Each row was made from one small tree. The marks that hang from a mark follow it in brackets, in the order of their numbers. Every link used is in the known rows. Write each row's tree.
Known rows:
k63(k369 k450(k801)): [ 1.79  0.96 -1.92  2.07 -1.65  0.81  4.55 -2.74  2.33  0.54 -0.28  0.66
 -2.93  3.58  4.23 -1.34  1.42 -1.37  2.80  3.02 -2.96 -0.05  3.63 -1.66]
k529(k929(k369 k450)): [-0.59  0.23  2.27 -2.80  3.73  3.57 -4.25  0.78  1.50 -2.43  3.28 -1.38
 -0.41 -1.66 -3.02  0.22 -2.44  0.78  1.08 -1.11 -1.40  2.05 -0.37  3.38]
k929(k369 k529): [-4.36  4.11  1.02 -1.67 -0.12 -0.31 -0.73 -0.79  0.35  0.69  1.72 -0.42
  1.52 -2.96 -3.57  0.61 -2.45  1.11 -1.83 -3.04  3.22 -0.91 -0.42  0.90]
k63(k369(k929(k529)) k450): [-0.16  1.69 -1.10 -1.95 -2.10  1.40  1.60 -1.01  0.81 -0.60  0.62  1.61
 -0.54  5.94  2.83 -2.83  2.00  0.19  2.34  1.94 -2.73 -1.62  2.84  0.21]
k204(k572 k801): [ 0.78 -3.46 -0.30  2.38 -1.72  0.35 -0.82 -6.38  6.18  4.62  0.83  0.75
 -1.49 -2.40  3.39  0.59  0.04  0.54  2.14 -3.51  0.70 -1.65 -2.80 -0.73]
k450(k63 k801 k929(k369 k529)): [-0.92 -1.07  1.94 -1.56 -2.21 -2.18  2.35  5.01 -4.13  0.69 -1.26 -0.16
  5.16 -2.68 -1.75 -0.46 -0.35  0.92 -2.02 -0.61  3.17  3.13 -1.79 -0.84]
k572(k204): [-1.71  2.79 -1.03  0.59  1.72 -1.95  1.41  0.61  3.89 -1.37 -0.09  0.63
  0.24  1.65 -0.63  3.22 -2.11 -1.99  0.74 -0.21  1.20 -3.47 -0.66  1.02]
k929(k369(k63) k450(k801) k529): [-3.94  2.70  2.38 -0.09  2.14  1.72 -1.68  0.45 -2.47 -1.49 -1.71 -3.56
  1.17 -5.62 -3.98 -0.82 -2.45  2.11 -4.02 -3.44  3.01  0.69 -0.12  0.02]
k63(k450): [-0.74  1.54 -2.74  1.21  0.31  1.48  1.77 -3.49  2.95  0.64  1.61  1.30
 -2.11  3.17  3.98  0.61 -0.06 -1.84  0.82  0.85  0.87 -1.51  1.12  2.87]
k450(k63 k801(k204) k929): [ 4.96 -3.15 -0.97  1.95 -0.96 -5.69  0.47  1.17 -1.78  1.78  1.22  1.32
  1.30 -1.30 -1.91  0.85  0.72 -0.14  0.55  1.61 -0.14  1.64 -1.25 -0.82]
k63(k450(k801(k204) k929(k529))): [ 2.43 -2.64  1.08 -0.56 -1.94 -2.06 -0.97  2.07 -2.06  0.11  1.39  0.32
  1.97 -0.44  1.51  2.78  0.76  1.42  0.31 -0.54  0.66 -1.22  0.36 -1.97]
k529(k929(k450)): [ 0.87 -0.82  0.76 -1.21  2.90  2.29 -3.51  0.64  2.71 -1.19  1.47 -0.21
 -2.07 -0.26 -0.47  1.15 -0.56 -0.59  2.88 -0.35 -2.49  0.18 -0.76  1.92]
k929(k369(k63(k450(k801))) k529): [-4.02  2.40  0.00  0.99  0.04  2.80 -0.37 -1.49 -2.30 -2.76 -0.85 -1.33
  1.76  1.00 -0.44  0.52 -1.15 -0.40 -5.10 -1.84  4.14  0.28  0.56  1.87]
k572(k204(k801)): [-1.12  0.79  0.42  0.20  0.32 -2.08  0.08 -0.02  5.72 -0.70 -1.35  0.59
  0.33  0.58  0.41  3.89 -1.01 -0.97  1.32 -1.02  2.45 -2.80 -2.19 -0.37]
k369(k63 k929(k450 k529)): [-2.42  0.93  0.08 -0.50  2.14  1.62 -4.06 -0.26 -1.25 -1.26 -1.62 -0.78
 -0.83 -0.66 -1.36 -1.11 -0.01  1.08 -2.03 -1.63  0.64 -2.04 -1.59  1.24]
k529(k929): [-0.10 -0.88 -0.47  0.40  1.01  0.65 -2.86 -0.47  2.77 -0.35  1.89  1.82
 -2.25  3.42 -0.78  3.81  0.07 -2.34  1.38  0.49 -1.40 -0.98 -1.38  1.71]
k450(k801): [ 1.07  0.81 -0.76  2.07  0.16 -1.34  1.13 -0.99  1.03  1.10 -1.85  0.04
 -1.80 -0.35  0.65  2.06  0.74 -2.42 -0.53  0.09 -0.13 -1.57  0.11 -1.85]
k369(k929): [ 1.31  0.51 -1.18 -0.32  0.91 -0.39 -1.87 -1.74  0.77  0.75  0.11  1.59
 -1.91  3.14  0.70  0.72  1.36 -2.15 -0.78  0.56 -1.02 -2.01 -0.74  0.29]
k63(k369(k929)): [ 1.26  1.38 -1.61 -0.20 -0.86 -0.23  1.07 -3.42  2.53  1.41  0.32  1.85
 -3.10  3.47  0.36 -1.60  1.58 -0.75  2.13  2.62 -4.42 -0.82  1.21 -1.70]
k369(k63(k450(k801)) k929(k529)): [-0.41 -0.61 -0.71  1.19 -0.05  1.73 -1.72  0.47 -3.35 -3.19 -2.87  0.36
 -0.05  5.68  2.29  0.70  2.13 -2.41 -4.41 -0.18  1.23 -1.64 -0.08  0.60]
k929(k450(k63(k369) k801) k529): [ 0.78  2.21 -0.14 -0.11 -1.44 -2.27  4.35  2.95 -0.16  0.79 -2.15 -1.33
  0.38 -2.72 -1.64 -6.06  0.78  1.25  4.21  1.43 -1.36  2.06  2.25 -1.29]
k450(k63 k929): [ 0.63 -2.17 -2.34  0.67 -1.39 -2.41  2.38  0.44  0.69  2.91  0.24  2.34
  0.72  0.25  1.52  0.22  0.02 -0.27  1.17  2.07  1.00  1.29 -2.45  1.03]

Which tree is each row?
[-3.31  0.87 -0.80  0.77  0.35 -0.21 -3.36 -1.67 -1.43 -0.49 -1.55  1.12
 -0.83  2.74 -1.35  1.40  0.56 -0.79 -3.67 -1.20  1.85 -2.96 -1.94  0.65]
k369(k63 k929(k529))
[-4.19  2.32 -2.17  1.71  1.89  3.51 -0.30 -5.78  0.95 -1.48  2.21  0.19
 -1.17  2.58  0.45  0.29 -2.77 -0.57 -3.70 -0.09  3.42  0.21  0.39  4.59]
k929(k369(k63(k450)))
[-0.64  1.92 -0.13 -1.63 -2.10 -1.03  0.20 -0.92  0.80  0.94 -0.45  1.51
 -1.06  2.65 -0.45 -1.57  1.32  0.63  2.26  0.72 -2.76 -2.09  1.12 -2.31]
k63(k369(k929(k529)))
[-0.68 -3.58 -1.41  2.65 -0.65  2.59  1.15 -1.20 -0.77 -0.05 -2.21  0.79
 -1.31  2.54  5.31  3.38  0.86 -0.99 -2.72  1.53  1.03  0.11 -0.99 -0.90]
k369(k63(k450(k801 k929)))
[-3.79  3.77  2.33 -3.21  1.63  1.69 -1.25  0.77  0.47 -0.02  1.76 -2.54
  1.67 -6.13 -3.34 -1.84 -2.85  2.87 -0.28 -3.45  2.08 -0.14  0.77  1.58]
k929(k369 k450 k529)
[-3.63 -0.23  0.01  0.97  2.56  2.77 -4.49 -3.24  0.59 -2.35  2.38  0.65
 -1.26  2.93 -4.31  3.43 -2.27 -1.01 -3.19 -0.98  1.15  1.21 -2.18  3.65]
k529(k929(k369(k63)))
[-1.67  1.97  0.99  1.75  3.37  2.21 -1.47 -2.09 -0.64 -1.13 -0.98 -2.92
 -1.03 -4.57 -2.69 -1.03 -2.66  0.79 -3.82 -1.78  1.41  1.53  0.02  0.55]
k929(k369(k63) k450(k801))
[-0.21 -0.29  1.49  0.00  1.75  1.29 -3.40  1.86 -3.27 -1.82 -3.89 -1.72
 -0.36 -1.25 -0.80 -0.84  1.01 -0.02 -3.27 -1.65 -0.16 -1.71 -0.97 -1.08]
k369(k63 k929(k450(k801) k529))
[-2.72 -2.42 -2.37  2.15 -0.30  2.84  0.44 -3.50  1.09  0.71  0.04  1.84
 -1.85  2.85  5.25  3.08 -0.43  0.04 -1.54  1.55  1.86 -0.87 -1.48  1.35]
k369(k63(k450(k929)))
[ 1.60 -2.24 -0.55  0.47 -2.98  1.60  4.45 -0.21  1.35  1.54 -0.82  1.14
 -1.63  2.27  6.28  0.05  1.58  0.24  2.98  3.59 -3.38  0.65  2.26 -4.06]
k63(k369 k450(k801 k929))
[-0.22 -1.83  0.77 -1.26 -4.36  1.25  4.47  1.90 -0.19  1.24 -1.90  0.66
  0.47  1.39  5.24  0.07  1.76  1.64  2.75  1.83 -1.68  0.07  2.13 -4.23]
k63(k369 k450(k801 k929(k529)))
[-0.13  1.03  1.46 -3.35  1.19  0.65 -2.98  2.02 -0.52 -0.66 -0.48 -0.80
 -0.18 -2.02 -0.21 -1.85  0.47  0.96  0.43 -1.64 -0.86 -2.26 -0.43  0.47]
k369(k929(k450 k529))
[ 2.48  0.22 -0.64 -0.18 -3.10 -3.40  2.89  2.79 -2.60 -0.33 -2.48  1.29
  1.42  3.55 -1.12 -4.35  3.21 -1.32  1.62  2.77 -2.40  1.17  0.91 -1.86]
k450(k63(k369(k929(k529))) k801)
[ 4.61  0.44 -2.30  3.49  0.42 -5.75  0.44 -0.79 -0.80  0.65  1.95  0.79
 -0.09  0.05 -4.20 -0.95  0.56 -1.97  0.57  1.36  0.47  0.97 -0.10  1.51]
k450(k63 k801(k204))
[-3.02  0.09  0.83 -2.58 -1.89 -1.28  1.77  3.06 -2.05  1.65  1.40  0.96
  4.59 -2.10 -2.09 -0.62 -1.43  2.30 -1.19 -0.73  3.59  2.33 -2.33  1.12]
k450(k63 k929(k369 k529))
[-3.44 -0.07  1.21 -0.09  4.31  4.08 -5.26 -1.49  0.73 -3.36  2.13 -1.26
 -1.41 -0.75 -4.25  0.73 -3.20  0.74 -1.82 -1.39 -0.36  1.99 -1.40  4.35]
k529(k929(k369(k63) k450))
[ 2.72 -1.26  1.81 -1.24  2.71  1.10 -1.81  4.08 -1.77 -3.12  1.14 -1.80
  1.85 -0.40 -3.85 -2.31 -0.68 -0.92  0.24  0.72 -0.96  5.14 -0.40  3.68]
k529(k929(k369 k450(k63 k801)))
[-0.86 -1.04 -0.54 -0.95 -0.55 -0.93  2.18  0.54 -0.40  1.96  1.89  0.93
  2.56 -1.22 -0.81 -0.36 -1.97  0.92 -1.03  1.10  2.12  3.21 -1.76  1.81]
k450(k63 k929(k369))
[-1.77 -0.70  3.40 -2.51 -1.82 -0.19  0.03  3.75 -2.90  1.22 -1.62 -1.08
  3.55 -4.20 -0.55  2.68 -0.92  2.01 -2.74 -2.47  2.37  0.57 -1.65 -3.60]
k450(k801 k929(k369 k529))
[ 3.02 -0.38  1.01 -1.68  0.51 -1.88 -0.41  5.74 -4.10 -1.47 -2.70 -1.09
  2.25 -0.54 -0.84 -4.20  2.07 -1.02 -0.42  0.08 -0.38  1.09 -0.45  0.58]
k369(k929(k450(k63 k801) k529))
[-1.49  3.03  3.42 -2.12  1.47  0.89 -0.77  2.98 -1.38 -0.84 -1.05 -3.47
  1.61 -6.91 -2.87 -1.56 -1.64  1.91 -1.45 -3.66  1.60  0.46  0.85 -1.02]
k929(k369 k450(k801) k529)
[ 2.45  1.59  1.71 -0.22  1.21 -3.36 -2.71  1.51 -0.50 -0.39  1.00 -2.33
  0.32 -6.29 -3.79 -0.44 -0.45  1.64  1.58 -2.73 -0.32 -1.69  1.06 -1.21]
k929(k450(k801(k204)) k529)
[-0.80  0.44 -2.84  4.32  0.65  1.74  0.68 -3.60  0.07 -0.97 -1.67  0.13
 -2.31  3.77  3.67  1.40  0.75 -3.00 -2.51  1.13  1.65 -0.70  0.75  1.52]
k369(k63(k450(k801)))
[-1.64 -1.27  2.51 -2.93 -1.79  2.13  0.86  3.38 -2.72 -0.18 -0.32 -0.95
  3.76 -1.03  2.69  1.64 -0.28  1.61 -2.50 -1.44  2.34  1.04  0.27 -1.62]
k63(k450(k801 k929(k369 k529)))
[ 3.08 -2.04  1.80 -0.02  2.52  2.12 -3.09  3.13  0.44 -2.05 -0.65 -1.20
 -1.81 -0.64  0.08  1.71  0.74 -1.64  2.06 -0.38 -3.32  0.69 -0.25  0.39]
k529(k929(k450(k801)))
[ 3.24 -1.71  1.87  0.57  0.68 -1.85 -3.01 -0.55  0.73  2.13  2.49 -3.21
  0.77 -7.31 -1.99 -2.26 -0.95  2.51  2.20 -5.80 -1.32 -1.70  0.00 -0.79]
k929(k450(k801(k204(k572))) k529)
[ 2.13 -2.68 -1.08  1.62 -3.41 -2.74  5.62  1.27  0.25  2.83 -1.94  1.58
  0.07  0.75  1.77 -1.39  1.77  0.09  3.02  4.15 -2.42  2.93  0.32 -3.67]
k450(k63(k369) k801 k929)
[ 1.74 -1.94  2.06 -0.36 -1.69 -4.76 -2.18  2.34 -2.09  1.62  0.63  0.47
  1.67 -3.51 -2.03  3.81  0.37  1.68 -0.09 -1.53  0.84 -1.70 -1.06 -3.91]
k450(k801(k204) k929(k529))
[ 5.44  1.31 -1.36  2.02  0.33 -4.64  2.24 -1.28  1.15  0.77  1.77 -0.67
 -1.25 -2.18 -4.31 -6.09  0.51  1.03  5.03  2.88 -3.95  2.52  2.88  0.00]
k929(k450(k63(k369) k801(k204)))
[ 4.67 -3.35 -0.33  0.68 -0.46 -1.38 -0.36  0.18 -0.47  0.62  2.11  0.90
  0.10  0.80  2.48  2.67  1.04 -0.05  0.59  1.37 -1.03 -0.44  0.79 -1.56]
k63(k450(k801(k204) k929))
[-3.61 -0.20  1.36 -3.78 -1.41  2.80  0.55  1.22 -0.72  0.31  2.15  0.14
  3.25 -0.61  2.38  1.24 -1.55  2.57 -1.06 -1.21  2.70  0.35 -0.39  1.02]
k63(k450(k929(k369 k529)))
[ 2.23  1.32 -2.64  3.11 -2.00 -3.02  5.47 -0.96  1.31  1.67 -1.30  1.15
 -1.10  1.96 -0.94 -3.40  1.62 -1.90  3.13  3.69 -2.08  1.86  1.92 -1.06]
k450(k63(k369) k801)
[ 2.07  0.93 -0.28 -1.49  1.17  0.98  0.02 -1.80  2.60  0.75  0.28  0.21
 -3.20  0.32  1.11 -4.06  0.95  1.09  4.07  1.93 -5.35 -0.10  2.01 -1.28]
k63(k369(k929(k450)))
[-0.58 -2.39  0.97 -1.24 -2.57  0.72  1.63  3.26 -1.73  0.50 -1.91  0.40
  1.75  0.66  5.74  2.66  1.57  0.11 -0.32 -0.21  1.24 -0.99 -0.04 -2.46]
k63(k450(k801 k929(k529)))
[ 1.75  0.01 -2.61  4.41  1.60 -1.17 -1.59 -5.24 -0.07 -1.60  1.54  0.56
 -2.23  2.64 -0.87  1.64 -0.43 -1.75 -2.35  0.71  1.21 -0.99  1.20  2.09]
k369(k63(k450(k801(k204))))
[ 1.77  0.53 -2.48 -0.39 -0.81  1.93  1.78 -3.45  2.32 -0.17  1.25  2.27
 -2.74  7.04  4.16 -2.67  1.70 -1.25  2.79  3.88 -4.27 -0.66  2.87  0.15]
k63(k369(k929) k450)
